Each row was made from one walk, in order. Every step used is in the known rows, and no mark comes twice. Write each row's walk.
Known rows
muru/dake/lasom/ruzi: [-1.10 -1.75 -3.17  2.00  1.23  2.49  1.61  2.24  0.82  0.72  1.14  0.53
  1.08  0.85 -0.94  1.31  3.30 -0.99 -0.03  0.03 -0.48 -0.58 -2.47 -0.25]
lasom/ruzi/folom/dake: [-1.35  0.91 -1.33  1.60  0.92  1.73 -0.81  2.00  0.06 -1.10 -0.78 -4.41
 -0.11  2.37  1.63  3.61  3.30 -2.00 -2.10  1.11  0.26  0.25 -1.59 -1.93]
lasom/ruzi/muru/pefun/folom: [-0.67  5.67 -0.87  2.04  1.27  0.18 -2.30 -1.28 -1.81  0.47  0.56 -3.51
  3.04  2.43 -0.39  1.42 -0.91 -0.79 -1.76  2.80 -0.77 -0.54 -0.77 -1.51]
dake/folom: [-0.09 -0.23 -0.17 -0.45  0.05  1.49  1.29  1.71  0.32 -0.43  0.74  0.55
  0.00  0.22 -0.31  0.70  1.17 -1.27 -0.66 -1.44  0.30  0.04 -1.07 -0.34]
zize/dake: [ 2.02 -0.95 -0.04 -1.97  0.48  0.45  0.48  0.20  0.70 -0.14  0.68  0.82
  0.25  1.16  0.58 -0.92 -0.18 -0.35  0.72  0.05  0.17 -0.41 -0.48  1.09]
dake/muru: [-0.06  0.93  1.24 -0.03  1.41  0.58 -1.07 -0.34 -1.23  0.48  0.21 -0.26
 -1.08  1.10  0.17  1.56 -0.45 -1.62  0.46 -2.05  0.96 -0.96 -0.16 -1.13]
pefun/muru/dake/lasom/ruzi: [-0.87 -0.98 -2.05  2.25  1.44  0.63  0.90  1.66  0.34  1.77  1.92  0.89
  0.32  1.84 -1.18  1.74  1.70 -1.21 -0.86  1.33 -1.34 -0.86  0.16 -0.95]
ruzi/folom/pefun/muru/dake/lasom: [-0.96  0.56 -2.97  2.13  3.08  1.51  1.33  2.11  0.69  1.43  2.83 -0.57
  1.64  0.41 -0.66  2.67  0.16 -3.22 -2.14 -0.45 -2.19  0.28  0.59 -0.43]
ruzi/lasom/dake/muru/pefun: [ 0.11 -0.28 -0.92  1.77  0.85  0.21 -1.91 -0.91 -0.93  0.23  0.67 -1.44
  1.04  2.79 -0.11  4.16 -0.08 -2.95 -1.22 -1.15  3.14  0.63 -2.13  0.01]
pefun/folom/ruzi/muru/dake: [-0.70  2.92 -2.26  2.04  3.81 -0.72 -1.58 -0.72 -1.67  0.36 -0.71 -1.68
  0.63  2.39 -0.57  0.55  1.14  2.64 -0.21  4.70 -0.05 -0.13 -0.46 -3.32]
ruzi/lasom/dake/folom/pefun: [-0.87  0.15 -0.89  1.38  0.83  2.42  1.54  2.43  1.46 -0.09  0.31 -1.25
  1.19  0.93 -0.06  3.59  1.02 -3.81 -3.10 -1.81  0.38  1.08 -3.90 -1.23]
ruzi/lasom: [-0.91  0.11 -1.45  0.35 -1.06  0.56  0.47  1.33 -0.53  0.57 -1.58  0.06
  0.06  1.46  0.07  1.21  1.00  0.41  0.62  0.45  0.76 -0.69 -0.49 -0.67]
ruzi/folom/dake/muru: [-0.78  0.66  0.00  0.67  2.70  1.08 -1.75  0.56 -1.07 -0.69  0.18 -3.30
 -1.18  2.34  1.25  4.34  1.95 -2.57 -1.05 -1.16  1.97  0.03 -0.46 -2.19]
folom/ruzi/muru: [-0.87  2.89 -0.95  0.34  0.85 -0.96 -0.76  0.07 -0.23  0.33 -1.67 -2.72
  0.44  2.92 -0.33  0.92 -1.11  0.72 -0.23  2.31  1.04  0.15 -0.84 -2.69]
zize/dake/muru: [ 1.91 -0.01  1.24 -2.04  1.88  1.08 -0.57 -0.16 -0.49  0.33  0.86  0.57
 -0.80  2.23  0.75  0.65 -0.73 -2.00  1.28 -2.03  1.15 -1.36 -0.63  0.09]
dake/muru/pefun/folom/ruzi/lasom: [-0.37  4.47 -2.84  2.34  0.97 -0.50 -3.40 -0.12 -2.68  1.12 -0.63 -0.73
  1.28  4.24  0.64  3.95  0.86  1.01 -0.14  2.04  1.54 -1.81 -0.66 -2.72]
dake/lasom/ruzi: [-1.48  0.32 -2.08  1.43 -0.94  1.61  0.91  2.20  1.32  1.01  0.60 -0.21
  1.94  1.27  0.18  1.67  2.21 -1.81 -0.72 -0.52 -1.31 -0.83 -2.35 -0.88]
ruzi/muru/dake/folom/pefun: [-0.54  1.63 -0.33  0.24  4.30  3.12  2.09  1.42 -0.02 -0.16  1.27 -1.75
  0.03  0.34 -2.56  1.22 -1.27 -2.45 -1.24 -1.35  0.74  0.58 -1.81 -1.14]
muru/dake: [ 0.35 -2.06 -1.10  0.59  2.19  0.90  0.62  0.01 -0.36 -0.40  0.50  0.71
 -0.96 -0.46 -1.04 -0.35  1.02  0.84  0.73  0.65  0.85  0.28 -0.07  0.64]
muru/pefun/folom/dake: [ 0.57  1.53 -1.00  1.56  2.05 -1.50 -3.06 -2.10 -0.83 -0.74  2.13 -1.10
  1.39  1.04 -0.54  2.10  1.14  1.59 -2.29  3.44  0.97  0.55  0.66 -0.44]
dake/folom/ruzi/lasom: [-1.13  0.80 -3.12  0.51 -1.19  1.31  1.16  3.71  0.06  0.28 -1.99  0.07
 -0.12  3.31  0.23  2.64  2.63  0.48 -0.17  0.77  1.53 -0.80 -2.30 -2.48]

Which walk is each row?
[-0.76 -1.31 -4.22  1.17  1.01  2.08  1.81  3.70 -0.35 -0.15 -1.45  0.88
 -1.09  2.80 -0.79  2.31  3.62  1.36  0.50  1.37  2.28 -0.49 -2.31 -1.81] => muru/dake/folom/ruzi/lasom
[-2.16  1.12 -3.58  1.93 -1.03  2.77  1.14  3.48  0.96  0.52  0.20 -2.07
  3.01  1.62  1.55  2.71  3.45 -3.57 -1.30 -1.04 -1.84 -0.34 -2.68 -1.17] => dake/lasom/ruzi/folom
[-0.86 -0.58 -2.61  2.04 -0.55 -0.87 -0.83  1.05  0.78  0.15 -2.19 -1.58
  0.65  3.17  1.11  2.89  2.18  0.10 -1.34  2.36  1.33  0.98 -3.00 -2.08] => folom/ruzi/lasom/dake
[-0.50 -2.92 -3.03  1.11  1.70  1.22  1.69  1.06  0.92  0.55  1.83  1.89
  1.05 -0.32 -1.48  0.50  2.44  0.07  0.48 -0.17  0.27  0.26 -1.15  0.57] => muru/dake/lasom
[-0.24  1.30 -1.51 -0.86  0.48  1.97  1.32  1.77  1.48  1.21  0.77 -1.52
  2.85  3.67 -0.14  0.87  0.43 -2.86 -0.12  0.14 -0.53 -0.94 -2.92 -0.97] => zize/dake/lasom/ruzi/muru
[-0.17  0.25 -3.60 -0.06 -0.54  3.29  1.48  3.64  1.67  0.38  0.91 -1.28
  3.33  2.77  2.17  1.86  3.20 -3.91 -0.61 -1.02 -1.66 -0.75 -3.13 -0.04] => zize/dake/lasom/ruzi/folom
[ 0.66  1.81  0.27  2.53  2.70 -0.92 -3.74 -3.00 -1.40  0.04  2.63 -1.27
  2.13  1.23  0.63  3.02  0.21 -2.25 -2.56  0.10  0.44  0.77 -1.27 -0.66] => lasom/dake/muru/pefun/folom
[-0.68  2.80 -1.02  0.85  1.15  2.11  0.34  1.54  0.37 -0.30  0.18 -2.76
  1.39 -0.43  1.10  1.80 -0.74 -3.08 -1.72 -1.61 -1.56  0.43 -0.90 -0.38] => ruzi/folom/pefun
[-2.15  3.17 -3.10  2.29  0.20  3.74  1.31  3.77  1.62  0.77  0.77 -2.97
  3.48  0.84  1.15  3.50  1.59 -4.92 -2.42 -2.14 -2.84 -0.47 -3.23 -1.22] => dake/lasom/ruzi/folom/pefun
[ 0.67  3.51 -0.05  1.36  2.14 -0.26 -3.17 -2.05 -2.44  0.53  2.01 -0.28
  1.40  1.17  0.08  2.00 -0.59 -0.72 -0.70 -0.08  0.31 -1.02  0.54 -0.62] => dake/muru/pefun/folom
[ 0.67  2.57 -1.27  1.40  0.63 -0.81 -2.12 -1.72 -1.22  0.07  1.85  0.01
  2.42  0.08 -0.09  0.46 -0.11  0.89 -1.31  1.91 -0.64  0.01  0.67  0.46] => muru/pefun/folom
[-1.03  1.05 -2.89  0.93 -1.19 -0.24 -0.24  2.02 -0.15  0.66 -2.76 -0.50
 -0.09  3.02  0.54  1.90  1.43  1.72  0.50  2.18  1.16 -0.82 -1.15 -2.09] => folom/ruzi/lasom
[-1.52  4.81 -2.78  2.54  0.66  0.70 -1.25 -0.18 -0.49  1.43  1.93 -2.37
  5.06  2.62 -0.86  2.25  0.52 -1.58 -2.10  2.09 -1.32 -0.51 -1.80 -1.69] => dake/lasom/ruzi/muru/pefun/folom
[ 0.27 -0.36 -0.85  0.48  3.36  3.35  2.22  1.98  0.54 -0.52  1.87  0.43
 -0.58 -1.01 -1.71  1.12  0.24 -1.77 -1.14 -1.93  0.19  0.19 -1.70  0.11] => muru/dake/folom/pefun
[-0.24  1.07  0.12  1.26  2.11 -1.14 -2.28 -1.12 -0.61 -0.40  0.76 -0.86
  0.02  0.84  0.35  1.78  2.57  1.78 -1.71  3.14 -0.22  0.05  0.43 -2.07] => pefun/folom/dake
[-2.45  3.28 -1.47  2.45  2.22  0.30 -1.41  0.45  0.22  0.96  0.87 -3.21
  2.74  3.29 -0.39  3.56  3.21 -0.65 -2.54  3.28 -1.02 -0.49 -2.01 -4.26] => pefun/folom/dake/lasom/ruzi/muru
[-0.06  3.09 -2.10  0.20  0.71  0.27 -0.17  0.75 -0.19 -0.25  0.47 -2.45
  1.69  3.32 -1.45  1.89 -1.43 -0.76 -1.56  1.21  2.47  0.71 -1.60 -1.35] => dake/folom/ruzi/muru/pefun
[-0.90  0.97 -0.88  1.10  1.55 -0.09  0.00  0.81  1.07 -0.36 -0.37 -3.25
  1.06  3.15 -0.03  2.54  0.82 -2.10 -2.84  1.12  1.44  2.03 -3.62 -3.14] => lasom/dake/folom/ruzi/muru
[-0.24  0.65 -2.89  2.16  1.49 -1.08 -2.01 -1.12  0.52  0.17  3.52  0.04
  3.33  1.20 -0.97  2.93  2.60  0.76 -2.63  2.68  0.39  0.54 -0.45 -0.48] => muru/pefun/folom/dake/lasom
[-1.07  4.99 -1.14  1.45  1.63 -1.52 -2.19 -0.70 -1.20  0.77 -1.24 -2.49
  1.58  2.78  0.41  0.93  0.18  1.79 -0.89  4.11 -0.90 -0.45 -0.39 -3.98] => pefun/folom/ruzi/muru
[ 1.58  3.59 -2.96  0.34  1.36  0.02 -2.98  0.08 -1.93  0.94 -0.03  0.12
  1.56  5.42  1.25  3.01  0.70  0.65  0.49  2.16  1.71 -2.24 -1.12 -1.58] => zize/dake/muru/pefun/folom/ruzi/lasom
[ 2.44  3.50 -1.47  0.02  2.41 -0.56 -3.45 -1.24 -1.52  0.41  1.54  0.03
  1.50  3.94  1.17  1.77 -0.36  0.25 -0.16  1.76  0.92 -1.66 -0.64 -0.96] => zize/dake/muru/pefun/folom/ruzi
[ 0.04  1.03 -1.05  0.98  2.57  0.72 -2.51 -0.48 -1.34 -1.08  1.56 -3.68
  0.10  2.53  0.38  4.67  0.53 -2.77 -1.66 -0.92  3.19  0.62 -0.25 -0.42] => ruzi/folom/dake/muru/pefun
